Every row comes from one small tree of marks. The marks that hang from a mark follow it in brackets, in alphabetical order. Every link used is in the known rows. Which tree was each row made from?
(in the rows, 128 means zero)
Known rows:
S[A[Q T[K[V[D]]]] E[B]]: [ 99 189  91 136 151 194 191 120 125 139  60 118  58 153 106 149 110 143
 101 104 109 119 118 146]
P[A[Q S[E[B]] T[K]]]: [105 210 120 166 167 214 179 130 143 139   4 133  67 154  90 152 109 158
 152 107 102 124 122 157]
U[V[D K[T[A[Q S]]]]]: [ 83 131 119  95  99 120  80 126 134 132 139 137 100 166 105 129 159 109
 129 134 127 102 126 142]
B[E[S]]: [125 149 128 144 157 153 166 128 131 124 150 121 114 146 129 114 102 131
 144 103 111 143 130 135]
A[T]: [123 139 144 137 130 164 129 132 139 142 109 129  99 120 105 131 139 131
 141 117 110 119 123 132]
B[E[Q S[A[T[K[V[D]]]]]]]: [114 176 117 148 159 199 185 127 112 112 161 103  78 164 123 123 104 119
 136 100  96 133 146 137]
B[E[Q S[A[T[K[V]]]]]]: [125 176 120 148 165 201 191 122 111 110 160 103  79 159 123 130  95 123
 140  96 100 141 145 139]
Q[A[S[E[B]] T]]: [104 190  97 148 165 210 169 133 156 149  51 126  69 131  99 133 131 145
 127 128 102 127  94 135]
K[V]: [127 127 144 104 115 122 122 135 137 115 162 117  98 134 126 141 141 119
 121 138 129 111 144 134]
V[D K[T[A[Q S[E[B]]]]]]: [ 73 152 100 115 107 145  90 132 128 125 122 139 113 162 119 115 158 120
 117 113 110 104 123 148]
D[V[K[T[A]]]]: [ 75 121 137 107 116 128  79 122 125 117 157 121 117 129 130 137 166 126
 138 123 135 111 125 123]
E[B Q[A[T[K[V]]]] S]: [ 86 206  68 180 138 217 208 131 128 106 118  88  47 129 136 166  91 128
 131 106  88 144 114 136]
V[D K[T[A[S]]]]: [ 83 135 121 107  99 134  68 130 122 120 146 139 127 161 120 105 169 112
 121 125 119 102 131 146]
A[Q S[E] T]: [119 186 107 162 175 233 188 134 160 164  28 141  48 129  54 131 137 147
 145 100  81 102 110 155]
S[A[Q T]]: [127 171 116 145 164 195 161 120 104 135  74 115  90 142  88 133 122 144
 126 114 102 109 109 135]
V[D]: [ 99 126 119 129 112 120 114 143 132 133 132 129 124 142 128 109 155 116
 118 140 116 105 132 119]
T[A K[V[D]]]: [102 150 151  89  82 142 114 124 104  95 168 127  92 179 158 130 109 111
 103 138 175 110 159 160]
E[Q]: [129 147  99 147 143 171 152 129 112 118 149 113 113 129 130 141 118 119
 131 114 109 134 135 120]
Q[A[T]]: [117 172 117 131 149 194 135 136 127 138  79 123  92 126 113 128 136 130
 128 139 116 119 102 121]
E[Q[A]]: [124 173  83 145 158 199 156 132 106 118 124 109 102 132 132 140 117 119
 124 127 110 133 119 113]
A[Q S]: [122 171 107 157 163 186 171 134 144 141  51 131  86 137  81 125 127 145
 142 122  90 104 123 151]
S[A[T[K]] E[B Q]]: [111 183  81 149 157 203 201 108 117 130  95 111  73 145 122 158  95 140
 106  90 113 150 119 138]
V[D K[T[A[Q S]]]]: [ 83 146 114 111 105 146  76 133 119 122 129 140 120 162 113 106 166 114
 123 122 113  94 129 147]
U[V[D K[T]]]: [ 89 112 128  87  87  93  67 127 137 132 153 136 117 152 117 128 169 101
 127 140 129 109 133 130]
V[K]: [120 133 113 104 104 119 100 122 129 122 116 134 123 129 135 119 147 122
 144 133 135 120 119 136]
S[A[Q T] E[B]]: [109 185  78 152 173 197 198 116 127 147  57 118  73 142  98 152 103 156
 110  92 102 131  94 137]

Write each row's tree:
[ 98 126 163  97 111 139  76 138 112 106 216 122 118 165 119 138 150 108
  90 116 124 104 156 144]	K[T[A] V[D]]
[106 200 120 146 147 222 193 134 167 148  24 134  25 137  75 147 123 145
 138 107  89 104 140 174]	A[Q S[E[B]] T[K[V]]]
[115 206 128 160 171 220 173 129 135 139   9 138  70 154  83 144 117 151
 153 110 108 118 122 156]	P[A[Q S[E] T[K]]]
[113 148 123 109 122 154  90 118 115 116 125 139 124 148 114 124 139 126
 133 110 123 117 124 156]	V[K[T[A[Q S]]]]
[109 190  89 143 161 199 198 113 121 141  48 122  70 146 107 151  97 151
 107  96 113 133 111 146]	S[A[Q T[K]] E[B]]
[104 189 111 129 129 193 173 115 119 117  80 138  77 174 131 137  76 140
 115 109 153 127 135 177]	T[A[Q S[E[B]]] K]
[ 83 147 106 109 110 152  83 131 121 127 127 144 116 163 111 108 166 113
 117 117 116  98 124 147]	V[D K[T[A[Q S[E]]]]]
[114 187 125 136 148 209 150 131 141 138  49 129  74 134 103 123 134 133
 132 144 113 118 118 143]	Q[A[S T[K]]]
[105 181  78 136 145 192 182 128 137 130 107 116  71 132 137 161 106 129
 110 107 117 146 122 130]	S[E[B Q[A[T[K[V]]]]]]
[ 89 188 118 112 111 184 162 126 126 110 106 130  54 185 130 137 100 129
 105 123 149 104 148 177]	T[A[Q S[E[B]]] K[V[D]]]
[115 187 119 166 173 208 168 127 142 138  58 129  82 150  89 148 125 150
 153 105 103 133 112 139]	P[A[S[E[Q]] T]]
[ 93 193  61 171 156 190 187 134 139 120  94  97  85 132 141 159  96 146
 129 118  83 148 116 125]	E[B Q[A[S]]]
[118 157 125 152 155 196 168 127 171 159  76 140  69 127  73 127 145 142
 140 106  99 122 114 151]	A[S[E] T]
[123 175 149 122 126 200 144 138 125 133  66 129  59 130  96 139 130 123
 139 122 110  93 151 153]	A[Q T[K[V]]]
[105 171 138 136 127 185 174 126 178 143  71 134  46 134  95 143 130 140
 133 113 107 125 144 169]	A[S[E[B]] T[K[V]]]
[ 95 194 109 132 142 207 161 137 156 140  55 127  54 141 107 131 139 132
 119 141 109 115 117 144]	Q[A[S[E[B]] T[K[V[D]]]]]
[105 193  97 170 171 224 197 135 170 163  20 135  44 128  64 141 125 157
 144  96  73 111 108 157]	A[Q S[E[B]] T]
[ 98 181 136 108 107 183 143 128 115 104 114 129  62 185 124 127 108 123
 113 135 149  93 156 176]	T[A[Q S] K[V[D]]]
[117 149 159 111 140 171 107 130 117 108 176 123  99 160  96 148 130 125
 105 105 114 108 150 161]	K[T[A[Q S]] V]
[119 174 125 148 145 219 180 122 156 145  73 139  57 133  86 133 131 129
 138 106 105 127 141 161]	A[S[E[Q]] T[K]]
[106 190 138 150 149 185 164 127 153 130  48 130  71 154 104 154 118 152
 146 115 115 132 130 155]	P[A[S[E[B]] T[K[V]]]]
[ 98 141 154 102 121 156  86 141 107 108 193 122 107 166 109 139 146 110
  93 113 116  94 155 146]	K[T[A[Q]] V[D]]
[ 79 117 139 108 118 122  80 125 132 122 146 121 119 118 125 137 176 123
 141 127 124 110 130 119]	D[V[K[T]]]
[113 153 109 133 142 171 153 116 129 125 136 135 100 166 119 129 103 142
 116 108 149 132 106 153]	T[A[S[E]]]
[109 163 145 128 125 193 161 131 170 145  80 141  49 141  84 126 152 125
 129 122 111 108 147 165]	A[S[E] T[K[V[D]]]]
[126 174 107 136 177 187 163 135 117 123 138 113 110 150 140 124 100 129
 138 113 102 144 136 117]	B[E[Q[A]]]
[ 93 190  76 185 138 199 217 115 118 102 138  82  56 139 127 168  86 135
 128  92  87 147 121 144]	E[B Q S[A[T[K[V]]]]]
[ 64 133 121 117 123 135 102 121 144 123 139 122 103 131 126 144 159 136
 135 115 126 119 119 131]	D[V[K[T[A[S[E[B]]]]]]]
[113 182 141 107 115 187 151 121 114 102 112 129  64 178 125 136  95 128
 119 128 154 105 153 180]	T[A[Q S] K[V]]
